What can hang from each mark
vutil: matup
matup: ruluto vutil
diperol: sopad
megib: ruluto
tevaf: ruluto
diridom: ruluto vanon
ruluto: diperol diridom matup tevaf
sopad: diperol

Every row comes from one small tree of marks. The marks that hang from a mark follow it in brackets, in alphabetical order. Every link used is in the known rows. Which tree was each row made from?
Known rows
megib(ruluto(diridom(vanon) matup tevaf)): [ 13.2   6.0  -2.4  11.7   9.8   0.1  20.5 -10.6  31.7  -8.8  -8.7  23.7
  19.5  14.8 -11.6  -0.3  -6.6  27.0 -46.4  -2.9  28.4  34.3]
diridom(vanon): [-11.8  22.0  24.9  10.6  29.0  15.6   4.7  -0.9 -27.6 -22.2 -18.1   8.7
   6.8   3.7 -67.7 -17.4  -5.1   0.2 -44.6   2.2  32.6 -12.2]
matup(ruluto(diperol diridom(vanon)) vutil): [ -0.1 -15.4  30.5  54.4  47.3  29.0 -25.5 -13.0  -6.6  15.3 -15.2  -6.3
   0.8  28.6  -2.5  -2.7  16.2  13.1  44.6   6.4  12.0   4.5]
ruluto(diridom): [-13.6   1.6   5.2   3.1  34.2   2.0  25.9  -6.7   1.5   5.1 -13.5 -45.1
   8.6  15.2 -23.8  -8.9  -3.9  13.8 -22.8  11.1  24.3 -10.2]
diperol(sopad): [ -0.9   1.5   8.3  -5.7  25.6  17.6   6.5  20.9 -14.4  -9.4 -10.7 -20.5
  11.3 -16.1 -59.3 -20.9 -13.1 -14.0 -22.5  -6.1   5.2 -24.0]
matup(ruluto(diperol(sopad) tevaf)): [  8.3 -27.1  -5.4  14.7   2.0   5.0  -5.6  37.2  13.9  32.2 -20.9 -16.7
  16.5 -28.0 -28.3  10.0  -1.7   6.3  39.2   1.5  -5.7  -7.7]
diridom(ruluto(tevaf)): [-19.2  11.6 -10.9   6.6 -17.8 -12.1   7.3  22.0 -13.8 -13.7  -2.4 -17.3
   9.0  -6.6 -21.2  12.9   3.4   4.3 -52.8   6.8  23.9   5.7]
vutil(matup(ruluto)): [-26.6 -12.0  15.2  24.7   9.5  -6.2  -5.4  -7.2  10.6 -19.0 -26.4  12.4
 -16.6  25.5 -38.9   5.1  12.7 -18.6  -6.2   9.9  18.7   5.4]
megib(ruluto(diperol(sopad) diridom tevaf)): [ 13.5 -27.3 -10.8   7.9  13.7  10.3   9.2  27.1  37.2  18.5 -24.2 -31.7
  38.2  -8.6 -26.3   0.6  -8.5  10.6  18.3  -2.7 -18.4  -4.8]
megib(ruluto(matup)): [ 10.7  12.1   5.0 -21.8  11.7   1.2  25.9  -1.9  -3.7 -37.7 -10.7  21.3
 -18.0  13.1 -35.7 -16.1  -0.9   8.5 -58.1  -3.3  12.6  44.8]
megib(ruluto(diridom matup tevaf)): [ 12.7  -3.4 -16.0  -5.3   2.8 -11.5  33.4   0.4  36.3   8.8  -4.7  -5.2
   6.5  11.1   6.1   4.1  -4.6  28.9 -39.8   5.1  18.3  44.6]
megib(ruluto(diperol)): [  2.6  -2.7  14.7 -10.3  21.3   9.1  10.3  14.2 -14.0 -22.9 -33.3  -8.9
  -5.0   9.4 -58.7 -11.4   5.1   2.6 -16.4   5.5  -5.7  19.5]
ruluto(tevaf): [ -9.6   9.9  -3.7  -2.2   2.4  -6.5  18.5  25.8  -5.4  22.5 -12.1 -29.1
   5.7 -12.3 -33.0   3.3  -9.8  16.4 -34.3  18.5  32.4   8.8]
tevaf(ruluto(diperol(sopad) matup(vutil))): [ 35.8  18.0   3.6   3.7  35.6  20.4  -6.8  39.3 -12.0   2.6  29.5  19.7
  -0.7 -36.7 -13.2 -27.9  24.3  -2.0   7.7   8.7 -27.2   3.7]
matup(ruluto(diridom(vanon) tevaf) vutil): [-13.3 -10.6  17.2  53.2  23.3  13.6 -19.1  -2.0   9.2  40.2  -8.6 -12.1
   5.1  21.5   9.8  17.2   1.3  17.0  15.8   7.7  32.8  17.8]
sopad(diperol): [ -5.4  17.9   1.8 -29.4  29.8  -0.3  12.8 -17.5 -34.7  -7.0 -18.5 -38.5
  -6.9  -7.3 -30.3   3.4   0.2  -0.8 -47.4  25.5  35.9   3.3]
megib(ruluto(diridom)): [-12.5  -5.3  10.9  -4.1  26.3   9.4  22.2  -7.2   9.9 -12.3 -32.4 -26.8
   1.7  26.6 -36.4  -3.9  -3.2   4.3 -34.8  -1.5   9.1  12.5]
vutil(matup(ruluto(tevaf))): [-25.1 -15.8   0.0  27.7  -9.8 -17.2  -4.7  10.7  28.4   9.0 -22.8   4.1
  -6.8  13.5 -23.7  21.0   5.3  -8.5  -0.7  17.8  27.1  13.4]
ruluto(diridom matup): [  9.0   6.9  -5.1  -4.4  30.2  -5.1  34.0 -17.0  13.7  -4.3   5.8 -14.8
   0.6  15.9   3.9 -17.8   1.2  27.0 -30.6   9.2  26.2  11.1]
vutil(matup(ruluto(diperol))): [-13.5 -19.5  14.4  29.1  13.6  -7.6  -9.4  -0.9  13.0 -16.3 -28.9  10.5
  -8.3  22.1 -36.7   2.3  22.2  -9.6  26.8  16.2   6.3   0.6]
tevaf(ruluto(diperol matup(vutil))): [ 27.2  30.0   6.9   4.2  35.7   5.9   4.8  27.3 -16.0   5.9  25.0  14.6
 -17.1 -18.7  -5.1 -21.2  30.5  14.8  -9.1  24.2  -9.3  25.5]
megib(ruluto(diperol matup(vutil))): [ 32.3   2.0  10.8   1.4  29.6  15.1  -1.9  10.9 -17.6 -19.3   3.7  17.1
 -22.0  21.7  -4.5 -23.3  15.9  10.3  -8.8  10.5  -4.6  58.9]
matup(ruluto(tevaf) vutil): [-11.1  -8.2   7.2  23.3   8.6   5.9 -13.1  23.1 -10.7  42.4  -6.0 -23.6
 -22.1   5.6   3.4  17.9   2.9   7.1   6.3  15.7  24.1  39.4]
tevaf(ruluto(diperol diridom matup)): [ 17.5  21.1  -6.6  -5.3  33.8  -8.9  34.4   6.2  23.0   8.0   7.8   1.6
  10.5 -18.2  -7.6 -13.5  25.8  31.8  -6.1  19.6  -5.8  -2.0]

Which tree is each row?
[ 15.2  18.5  -8.5  20.0 -12.1  -8.1  -2.0   9.0  -7.1 -33.6  13.2  39.6
  25.0  -8.9  -9.9  -1.8  14.8  29.4 -31.9   5.3  20.2  12.5] -> diridom(ruluto(diperol matup tevaf) vanon)
[-20.6 -19.1  -5.4  19.1   6.7 -10.0  14.2   2.3  31.2  39.8 -21.5 -38.7
   3.7   6.0   1.4  25.2  -2.8  23.7   4.5  11.3  26.8  10.4] -> matup(ruluto(diridom tevaf))
[ 27.4  -2.9   2.5  19.9  47.0   9.2   7.6  -4.3   0.7  13.4  20.9 -21.2
   0.2  24.8  35.1 -26.0  16.5  30.3  18.4  20.0   9.1  27.3] -> ruluto(diperol diridom matup(vutil))
[  9.1 -23.8  19.6  28.7  35.8  33.1 -29.1  23.8 -18.6  14.0  -7.3 -12.9
  -5.9  -4.4 -17.1 -10.0   9.6 -11.4  49.2  -3.7 -19.4   2.2] -> matup(ruluto(diperol(sopad)) vutil)
[  2.0 -12.0  19.1  26.0  30.9  18.4 -18.8  11.0 -23.6  14.7 -12.2 -16.1
 -21.4  14.8  -8.4  -1.6  16.9   5.5  34.7  13.0   1.8  25.1] -> matup(ruluto(diperol) vutil)
[ 12.1  35.2  15.6  25.5  46.3  16.3   0.5  -4.1  -1.0   2.0  23.5  28.6
   1.8   0.2  -1.7 -16.5  19.5  13.1 -31.0   9.5  14.9   7.8] -> tevaf(ruluto(diridom(vanon) matup(vutil)))
[ 13.4  21.0   6.1  18.1   8.4   3.3  -2.2  -9.4 -23.9 -62.8   8.9  46.3
  14.9   5.2 -26.7 -16.5  17.3  16.8 -35.2  -4.2  11.4   2.7] -> diridom(ruluto(diperol matup) vanon)
[ 18.8  22.3  15.8  34.8  20.2  15.9 -26.3  -4.8 -39.8 -50.8  28.2  43.7
   3.8  17.6   0.9 -20.2  25.2  11.1 -18.8   2.1   7.5  21.7] -> diridom(ruluto(diperol matup(vutil)) vanon)
[ -6.5 -25.3   8.6  16.8  30.1   3.0  11.9  -9.6  13.4  16.7 -28.3 -34.0
   2.5  14.3  -9.9   5.6  12.8  23.8  34.3   8.0   2.5  -0.4] -> matup(ruluto(diperol diridom))
[ 17.3   1.9 -11.6  19.4  24.4  -5.1  11.9   5.9  15.1  39.4  28.5 -25.6
   0.8  15.4  47.6  -7.4   1.9  32.9 -10.0  23.8  29.4  39.0] -> ruluto(diridom matup(vutil) tevaf)
[  0.9 -15.6   7.5  29.5  13.9   5.7 -17.8  29.4  -8.1  46.5  -8.8 -23.7
 -13.9  -0.2   8.7  12.8  12.5  17.4  38.2  23.1  10.3  36.3] -> matup(ruluto(diperol tevaf) vutil)
[-15.6 -20.7  23.2  56.5  32.6   4.4 -16.6 -26.9  33.0 -15.0 -32.4  21.6
  17.4  37.9 -28.1   2.0  19.4   2.1  37.1  10.4  15.5 -18.7] -> vutil(matup(ruluto(diperol diridom(vanon))))
[  1.7  17.3 -21.4  -1.3 -20.9 -19.9  18.1  10.8  -3.9 -23.0  19.8   8.7
   4.4  -6.2   6.9   7.6   4.5  19.5 -58.0   4.5  23.9  28.0] -> diridom(ruluto(matup tevaf))
[ 25.6 -13.1 -17.6   1.1   7.1 -14.5  28.7   4.9  39.4   9.9  -7.7  -8.3
  14.5   8.8  11.3   0.2   2.9  40.3  -4.6  13.7   4.4  42.3] -> megib(ruluto(diperol diridom matup tevaf))
[ -5.5   4.8 -10.6  12.8 -11.7 -10.9   4.6  27.8 -12.8  -9.3  -2.8 -20.4
  17.6 -11.2 -18.2  11.6   9.0  16.5 -18.0  13.8   8.2   1.5] -> diridom(ruluto(diperol tevaf))
[ 11.3  13.4  -6.1  18.9  16.1  -7.8  20.1  -9.6  23.3  11.3   6.9   8.9
  27.1   5.1   1.4  -5.7  -8.3  40.2 -31.2   8.8  42.0  11.6] -> ruluto(diridom(vanon) matup tevaf)
[ 17.7  14.7  -7.2   8.4  12.7  -3.0   6.1  22.6  -8.8  25.6  28.3  -5.7
 -12.0   1.3  23.3 -11.8   1.6  22.9 -26.1  22.5  31.2  49.1] -> ruluto(matup(vutil) tevaf)
[  0.3 -28.0   2.4  41.1  23.6   4.0 -11.3  13.3  14.2  60.0  -8.3 -44.4
  -0.7  14.3  34.1  16.0  12.1  27.1  54.1  22.7   7.5  25.6] -> matup(ruluto(diperol diridom tevaf) vutil)
[  8.5  17.8   9.2  12.4  34.6   5.4  20.0 -25.4   8.6 -19.5   3.3  14.1
  15.0  16.1 -16.9 -20.5  -2.1  26.5 -35.1   1.0  35.5  -0.2] -> ruluto(diridom(vanon) matup)
[ 25.7  16.2   2.8  13.4  46.9   4.0  11.1  10.9   4.8  19.0  25.6  -2.6
  -2.5  -4.4  21.6 -17.3  32.7  25.6  10.4  24.3  -6.8  17.5] -> tevaf(ruluto(diperol diridom matup(vutil)))
[ 14.5   4.7   3.1  14.6  44.2   8.5  12.4 -10.9  -1.0   8.0  22.4 -18.5
 -10.5  27.7  31.5 -24.1   7.6  21.8 -13.1  13.7  22.3  27.8] -> ruluto(diridom matup(vutil))
[ 24.7  -5.7 -20.3   5.5  16.3 -18.1  29.7   6.4  32.3  29.8   7.0 -24.1
  21.2  -1.8  22.9  -4.0   3.5  47.7   7.8  25.6  18.5  17.7] -> ruluto(diperol diridom matup tevaf)
[-20.7  -4.5  22.7  31.3  31.0  14.8   2.2 -26.0   8.8  -2.7 -30.8  -0.6
   6.2  21.0 -35.9   4.5   0.8   9.2  -4.4  -5.4  27.6  -9.6] -> matup(ruluto(diridom(vanon)))
[  5.2  27.8  -4.7  -9.2  27.2  -8.9  38.4  -0.8  20.1   1.8  10.9   0.3
   1.1 -15.4 -11.2  -8.8  15.2  20.4 -39.7  12.2   6.9   1.7] -> tevaf(ruluto(diridom matup))
[ 44.4  -7.3  -9.7  14.6  18.1   9.3 -11.6  40.9   0.3  28.7  29.6  -4.0
  14.3 -17.8  16.4 -22.7   1.5  15.6  22.5  13.6  -3.3  19.7] -> ruluto(diperol(sopad) matup(vutil) tevaf)
[  0.4 -35.3  -3.4  35.6  -3.3  -4.9 -20.4  28.8  36.3  11.3 -20.8   5.8
  20.7  -7.2 -28.4   7.7   5.3 -12.3  45.5   7.0  -7.5 -13.1] -> vutil(matup(ruluto(diperol(sopad) tevaf)))
[ 14.1   8.8 -10.8 -15.9  -7.8 -11.0  27.2  15.5  12.8  -6.4  -6.0  15.0
  -7.2  -2.1 -20.8   0.7  -5.5  18.6 -53.9   5.4  18.1  53.1] -> megib(ruluto(matup tevaf))
[  1.1  -4.7  20.5  18.7  39.6  19.5   4.8 -12.7   7.0 -22.7 -36.9   4.7
  23.4  24.7 -53.3 -13.8   2.1  13.8  -7.2  -1.3   4.7  -1.0] -> megib(ruluto(diperol diridom(vanon)))
[  1.8  26.4  -7.8  16.0 -14.7  -8.6   2.9   1.5  -9.2 -35.8  16.0  39.6
  17.0  -4.6 -14.0   2.9   3.0  17.7 -63.8  -2.3  33.9  16.3] -> diridom(ruluto(matup tevaf) vanon)
[ 24.1   1.8  11.9  11.5  31.7  11.0  14.4 -23.8  16.9 -32.8 -15.8  29.4
  17.7  24.2 -26.6 -18.5   6.1  28.5 -12.5  -2.6   5.9  20.4] -> megib(ruluto(diperol diridom(vanon) matup))
[  3.6 -18.5  -5.8   5.9  11.3  -4.9  20.5  15.0  27.2  21.2 -28.1 -35.5
  19.7   9.8 -17.5   6.1   1.2  27.1   2.4  12.8   2.7  18.4] -> megib(ruluto(diperol diridom tevaf))
[-11.4   7.5   5.4  26.5  20.0   2.5  11.1  -0.7  13.6  22.4 -13.8 -18.6
  30.5   2.3 -26.6   1.0 -12.3  25.0 -24.4  13.7  39.9 -12.3] -> ruluto(diridom(vanon) tevaf)
[ 10.9  10.5  11.9   6.0  31.4  12.8  18.2 -30.0  14.8 -36.6 -13.8  32.8
   6.8  27.2 -28.6 -15.5  -2.2  17.6 -46.9 -10.0  20.0  23.7] -> megib(ruluto(diridom(vanon) matup))
